Each row was made from one walk, in order. Every step used is in the known rows, and no mark comes twice. Write each row's walk.
Known rows
zafat-tinos-kofev-mukek-voda-guzom: [ 2.85  2.08  1.80 -2.89 -1.82 -1.25 -0.13  0.20 -3.14  0.78 -0.13 -1.95
  1.62  0.88  1.08 -2.65  2.22  3.47 -0.81  2.07 -0.72 -2.63  0.18  2.62
 -3.64  2.06]
zafat-dareb-lupu-zupe-tinos-kofev-mukek: [-0.70  0.37 -1.68  0.82  2.19 -0.25  0.35 -0.42 -2.57  1.56  3.62  0.37
  3.48  2.83 -1.32  1.41  0.95  0.75  0.21 -1.56  0.94  1.62  1.41  1.43
  1.22  0.26]
dareb-funif: [ 1.28  1.13 -1.24  1.32  1.72 -1.70 -0.82 -0.09 -0.92 -1.52  0.71  1.00
  2.01  2.05 -2.49  3.50  0.63  0.83  0.12  0.45  0.33  0.73 -1.04  2.83
  2.05 -1.23]
zupe-tinos-kofev: [ 2.05  2.17 -3.75  2.79  0.60 -1.39 -0.17  0.00 -0.83  1.14  1.43  1.47
  1.54  1.17 -0.98  1.00  0.80 -0.01  0.28  2.72 -0.10  1.20  1.24  2.33
 -1.66  0.88]
lupu-zupe-tinos: [-0.11 -1.44 -2.91  2.91  2.03 -1.29  0.42 -0.78 -1.03 -0.93  1.80 -0.21
  1.27  2.17 -1.82  1.69  0.81  1.24  0.18  1.08 -1.06  2.03 -0.99  1.56
  1.00  0.37]
voda-mukek: [ 1.44  1.30 -0.10  1.52 -0.30 -2.65  1.12 -2.08 -1.42 -1.01  1.05  1.22
  3.07  1.46 -2.91  2.47  1.46  1.47  0.66 -0.76 -0.68 -0.47 -0.38  2.47
 -0.86  1.09]
tinos-kofev-mukek-voda: [ 0.79  1.60  1.50 -0.33 -0.48 -2.05  0.10  0.65 -1.90 -0.21  1.42 -1.19
  2.44  1.64 -1.89  0.07  1.95  2.18  0.01  1.29  0.39 -1.13 -0.99  3.33
 -1.98  0.63]
mukek-voda: [ 0.03 -1.63  1.53  1.13  1.34 -1.98 -1.02  2.03 -1.15 -1.78  0.66 -0.36
  0.90  1.67 -2.65  2.10  0.59  1.90  0.08  0.70 -0.12  0.57 -1.67  2.27
 -0.56 -0.06]
guzom-kofev: [ 1.51  2.66 -1.18  1.66 -0.38 -2.13 -0.32 -0.46 -0.50 -0.83  1.34  1.33
  2.10  0.43 -1.11  3.25  1.12 -1.05  0.72  0.13 -0.78  0.20 -0.21  3.64
 -1.41  0.44]
funif-zupe-lupu: [ 1.27 -0.62 -0.92  1.96  1.00 -0.53 -0.91 -0.97 -2.00 -2.43  1.64  1.48
  2.30  2.85 -1.88  4.69  0.54  1.32 -0.37 -2.74 -0.03  0.41 -1.61  2.34
 -0.82 -1.17]
funif-zupe: [ 2.68 -0.59 -1.72  1.62  0.58 -1.00 -0.25 -0.44 -1.91 -2.28  1.49  0.91
  1.40  2.54 -2.39  3.64  0.39  0.77  0.01 -0.45 -0.35  0.05 -3.58  2.05
  0.23 -1.10]
zupe-lupu: [-1.02  0.59 -0.20  2.00  1.32 -1.74 -0.43 -0.57 -1.31 -1.58  0.98  1.00
  2.55  1.74 -1.89  3.70  0.91  1.08 -0.21 -2.27 -0.21  0.44  0.47  2.98
 -1.04 -0.50]
mukek-voda-guzom: [ 0.75 -1.90  2.09 -0.51  1.01 -1.70 -1.21  0.92 -1.81 -1.22 -0.46 -1.69
  0.51  1.15 -1.13  1.01  0.83  2.55 -0.26  2.34  0.14 -0.70 -1.19  1.33
 -1.80  0.99]
dareb-funif-zupe-tinos-kofev-mukek-voda-guzom: [ 4.70 -0.12 -0.25 -0.95  0.01  0.51 -1.48 -0.21 -2.04  1.01  1.45 -0.77
  1.49  2.45 -0.33 -0.60  1.56  2.59 -1.15  4.69  2.01 -0.41 -0.53  1.18
 -1.08  0.00]
funif-dareb-lupu-zupe-tinos: [-0.99 -3.70 -1.83  2.73  4.21  0.14 -0.34 -1.10 -1.57  0.45  2.99  0.20
  1.40  3.90 -1.81  2.87  0.70  0.69 -0.35 -1.29  1.09  3.15 -0.58  1.20
  2.02 -1.17]
funif-zupe-lupu-dareb-zafat: [ 0.46 -2.22 -1.21  2.39  3.35  1.35 -0.16 -0.80 -1.04 -0.75  0.92 -0.80
  1.96  3.32 -1.80  5.95  1.02  2.42  0.81 -3.64 -0.06  2.77 -0.94  1.34
  0.98 -1.39]
mukek-kofev: [-0.85 -0.39 -1.16  1.25  1.01 -2.28 -0.80 -1.02 -2.14 -1.43  0.68  1.41
  1.20  1.41 -2.11  2.35  1.20 -0.31  0.78 -0.04 -0.46 -0.98 -0.52  3.04
 -0.30  0.08]
tinos-zupe-lupu-dareb-zafat: [-0.84 -0.86 -0.97  0.69  3.54  1.05 -0.70 -0.24 -0.29 -0.51  0.06  0.33
  2.97  2.42 -0.42  4.73  0.40  2.73  2.07 -1.83 -0.45  2.35  0.06  1.04
  1.11 -0.87]
tinos-zupe-lupu: [ 0.05  0.60 -0.53  0.23  1.07 -0.77 -1.44 -0.32 -1.30 -2.06  0.58  2.43
  3.48  1.75 -0.73  3.42 -0.01  1.66  0.80 -0.64 -0.42 -0.04 -0.50  2.13
 -0.58 -0.79]
lupu-zupe-tinos-kofev-mukek-voda: [ 0.24 -0.63 -0.28  0.81  0.58 -0.95  0.35 -0.09 -1.72  0.42  2.40 -1.74
  2.17  2.29 -1.30 -0.97  2.07  2.65 -0.07  2.33 -0.26  0.77 -0.60  2.15
 -0.99  1.42]
tinos-kofev: [ 1.94  2.84 -2.09  1.20  0.19 -2.02  0.08 -0.59 -1.30  0.10  0.97  0.93
  2.33  1.41 -1.34  2.02  0.82  0.27  0.75  0.92 -0.23 -0.18 -0.44  3.01
 -1.67  0.99]
zupe-lupu-dareb: [-2.13 -1.59 -0.36  2.58  2.06 -0.97  0.26 -0.33 -1.04 -0.60  1.63 -0.18
  2.76  1.79 -1.79  4.32  1.61  1.82  0.58 -2.61 -0.42  1.24  0.34  2.06
  1.03 -0.33]
lupu-dareb: [-0.69 -1.56 -1.11  2.50  1.83 -1.47  0.95  0.20 -0.97 -0.59  1.43 -0.82
  1.74  1.65 -2.32  3.65  1.35  1.53  0.97 -0.50 -0.81  0.74 -1.66  1.67
  2.07 -0.16]
guzom-kofev-mukek: [ 0.74  3.61  0.00  1.06 -1.60 -2.46  1.10 -1.41 -1.17 -0.88  1.74  0.33
  2.59  0.60 -0.95  2.00  2.25 -0.42  0.13 -0.49 -0.55 -1.37 -0.47  4.37
 -0.82 -0.47]
dareb-lupu-zupe-tinos-kofev-mukek: [-0.79  1.90 -1.71  2.71  1.19 -0.80  0.35 -1.74 -2.14  1.34  3.15  0.21
  3.24  2.78 -1.24  0.12  1.81  0.59 -0.28 -0.91  0.93  1.22  1.83  3.20
 -0.12  1.03]

Write each row's walk
[ 0.97 -0.21 -1.45 -0.61  1.84  1.00 -2.07  0.32 -1.40 -0.45  0.92  1.70
  3.64  2.24  0.11  3.39  0.44  2.71  1.05 -1.36 -1.11  1.44  0.56  1.21
  2.53 -0.77]
zafat-tinos-zupe-lupu-dareb-funif
[ 1.33 -0.89 -1.24  0.42  3.67 -0.37  0.58 -0.89 -0.72 -0.16 -0.01 -1.12
  0.65  3.10 -1.51  4.24  0.88  1.72  0.55 -0.52  0.33  1.76 -2.31  1.75
  0.83 -2.60]
funif-dareb-zafat
[ 0.19  0.26 -0.41  0.87 -0.15 -2.73  0.04 -3.10 -2.32 -0.82  1.01  2.11
  2.64  1.41 -2.91  2.02  1.87  0.26  1.19 -0.77 -0.42 -1.34  0.65  2.95
 -1.19  1.63]
voda-mukek-kofev
[ 3.05  0.90  0.67 -2.59  1.30  0.33  0.30  0.34 -2.21  1.58  0.29 -2.47
  0.96  2.89  0.00  0.08  2.06  3.60  0.05 -0.02 -0.20  0.39 -1.06  2.31
 -1.88 -1.19]
funif-dareb-zafat-tinos-kofev-mukek-voda
[ 0.15 -0.73 -1.26 -0.08  0.99  0.38 -1.15  0.51 -1.76 -0.69  0.98  1.32
  3.17  1.65  0.46  2.59  0.67  2.84  1.18 -1.94 -2.16  0.62 -0.05  1.37
  0.81 -0.01]
zafat-tinos-zupe-lupu-dareb
[-1.13 -2.97 -0.04  1.22  3.82 -0.42 -0.05 -1.90 -2.15 -0.61  2.40 -0.29
  2.05  4.22 -2.32  4.03  0.89  0.91  0.16 -2.88  1.04  1.94 -1.90  1.65
  1.86 -1.07]
funif-dareb-lupu-zupe
[-1.41 -2.29  0.02  0.75  3.71 -0.70 -0.80  0.42 -2.70 -1.18  2.34  0.53
  2.91  3.19 -2.75  4.53 -0.10  0.94  0.65 -3.70  0.32  2.07 -0.98  1.05
  2.30 -0.51]
zafat-dareb-lupu-zupe
[-1.35 -1.02 -0.47  2.45  3.02 -0.39 -0.69 -0.37 -0.58 -0.40  1.64  0.15
  3.18  2.36 -2.22  5.25  1.36  1.81  0.46 -2.10  0.59  1.99  0.91  1.94
  2.69 -0.90]
zupe-lupu-dareb-funif
[ 2.06 -0.19 -0.98  1.40  1.80  0.03 -1.92 -1.11 -1.61 -2.24  1.60  1.91
  2.95  3.38 -2.44  5.32  0.51  1.23 -0.53 -2.06  0.93  1.21 -1.02  2.38
  0.92 -2.05]
dareb-funif-zupe-lupu
[ 3.08  2.80  1.63 -2.93 -0.38 -0.35 -0.28  0.15 -2.49  1.36 -1.38 -2.85
  1.03  1.26  1.56 -1.97  1.91  3.93 -0.35  1.46 -0.58 -1.04  0.97  2.68
 -3.83  1.50]
dareb-zafat-tinos-kofev-mukek-voda-guzom
[ 1.53  3.43  0.73 -0.55 -2.05 -2.21  1.08 -2.48 -1.60 -0.32  0.51 -0.87
  2.26  0.00  0.74  0.90  2.58  0.42 -0.30  0.92 -0.31 -2.68 -0.09  3.40
 -2.04  0.54]
voda-guzom-kofev-mukek
[ 1.80 -0.06 -2.29 -0.51  2.11  0.84 -0.33  0.89 -1.21 -0.10 -0.58 -0.16
  1.67  1.82  0.43  2.27  0.32  3.15  2.04 -0.26 -2.18  1.90 -1.23  0.75
  1.84 -0.42]
lupu-dareb-zafat-tinos-zupe
[ 3.52 -0.15 -1.70  1.19  1.53 -0.50 -1.20 -0.73 -1.65 -2.18  1.39  1.48
  1.94  3.16 -2.85  4.30  0.15  1.04 -0.04  0.13  0.70  0.79 -3.00  2.05
  2.09 -1.94]
dareb-funif-zupe
[-1.20 -1.54 -0.80  0.91  1.95  0.00 -0.59 -0.33 -1.03 -1.16  1.38  1.05
  3.51  1.92 -0.84  4.13  0.62  2.13  1.64 -1.18 -0.74  0.72 -0.59  1.17
  1.29 -0.30]
tinos-zupe-lupu-dareb
[-0.88 -0.86  0.22  1.20  2.96 -1.13 -1.14  1.55 -2.07 -0.74  1.87  1.73
  2.58  2.39 -2.63  4.65 -0.54  0.18  0.26 -3.05  0.84  1.42  0.10  1.34
  1.42 -1.35]
zafat-dareb-lupu
[-1.45 -2.83 -1.92  2.19  4.10 -0.11 -0.97  1.02 -1.96 -0.13  2.93  1.00
  2.21  2.93 -2.29  3.64 -0.44  0.68  0.21 -1.78  0.36  3.39  0.58  0.29
  2.31 -0.53]
zafat-dareb-lupu-zupe-tinos
[ 0.01 -0.69  3.19 -1.26 -0.17 -1.97  0.17  0.14 -2.25 -1.29  0.02 -2.76
  1.23  1.24 -0.75 -0.42  1.99  3.43 -0.75  1.82  0.25 -2.40 -1.63  2.11
 -1.32  0.26]
kofev-mukek-voda-guzom
[ 1.03  2.08 -2.02  0.95  2.05  0.88 -0.11 -0.15 -1.28  2.03  0.25 -0.57
  2.53  1.80  0.41  2.76  1.51  2.43  1.18 -2.92 -1.45  2.55  2.94  2.55
 -1.46  1.09]
zupe-lupu-dareb-zafat-tinos-kofev
[ 4.16 -1.26 -0.90 -1.29  1.47  0.89 -1.56  2.18 -2.30  0.71  3.12  0.46
  2.27  3.23 -2.21  1.97  0.39  2.04 -0.27  2.47  1.71  1.25 -1.42  0.13
  1.26 -1.98]
zafat-dareb-funif-zupe-tinos-kofev-mukek-voda
[-0.28 -1.06 -0.98  0.30  2.77  0.53 -1.75 -0.25 -0.80 -0.79  1.27  1.70
  4.07  2.52 -1.26  4.80  0.45  2.21  1.50 -0.60  0.41  1.48 -0.19  1.12
  3.05 -1.01]
tinos-zupe-lupu-dareb-funif
[ 3.20  0.22 -3.58  2.01  0.92  0.86  0.58 -1.11 -1.35  1.54  3.34  0.07
  2.79  2.97 -1.68  1.99  1.99  1.52  0.13  1.79  1.03  0.97 -0.99  1.33
  2.80 -1.02]
lupu-dareb-funif-zupe-tinos-kofev-mukek
[ 0.23 -0.91 -1.28  2.05  2.51 -0.88 -0.08  0.06 -0.62 -0.35  1.31 -0.26
  2.27  2.14 -2.68  4.30  1.22  1.51  0.88  0.03  0.20  1.60 -1.13  1.66
  3.86 -0.83]
lupu-dareb-funif
[ 2.09  0.02 -1.26 -2.26  2.96  1.55 -1.21 -0.64 -1.74 -0.24 -0.36  1.09
  2.01  3.08  1.18  3.35  0.19  2.92  0.77 -1.90 -1.08  1.61 -0.52  1.32
 -0.66 -2.46]
funif-dareb-zafat-tinos-zupe-lupu
[-0.37 -1.50  0.09  1.62  3.15 -0.88 -0.62 -0.37 -1.64 -0.15  1.89  0.92
  1.57  3.38 -2.26  4.14  0.55  0.13 -0.28 -2.29  1.71  1.12 -0.84  2.22
  0.91 -1.89]
funif-dareb-lupu
[ 0.15 -2.85 -1.08  2.48  1.89  0.30 -0.08 -0.76 -1.61 -1.40  2.33  0.12
  2.53  3.02 -2.09  5.34  1.05  1.83  0.36 -3.21 -0.18  1.23 -1.71  1.50
  1.00 -0.86]
funif-zupe-lupu-dareb
[-0.13  0.77  1.51 -0.61  1.27  0.62 -0.08  0.91 -1.74  1.76  0.69 -2.58
  2.52  2.13  0.07  1.05  2.54  4.21  0.42 -2.55 -0.78  1.49  2.30  2.77
 -1.79  0.57]
zupe-lupu-dareb-zafat-tinos-kofev-mukek-voda
[ 0.10  3.15 -0.93  0.30  0.80  0.47  1.23 -1.25 -1.71  1.91  0.70 -1.45
  3.31  1.89  0.66  1.52  2.66  3.10  0.58 -3.55 -1.27  0.98  2.36  3.31
 -0.89  0.12]
zupe-lupu-dareb-zafat-tinos-kofev-mukek
[-0.71 -2.70  0.65  0.47  2.83  0.38 -0.39 -0.34 -2.12  1.89  3.52 -1.41
  2.10  4.04 -1.65  0.24  1.84  1.93 -0.56  0.20  1.99  1.93  0.07  1.78
  0.01 -0.19]
funif-dareb-lupu-zupe-tinos-kofev-mukek-voda
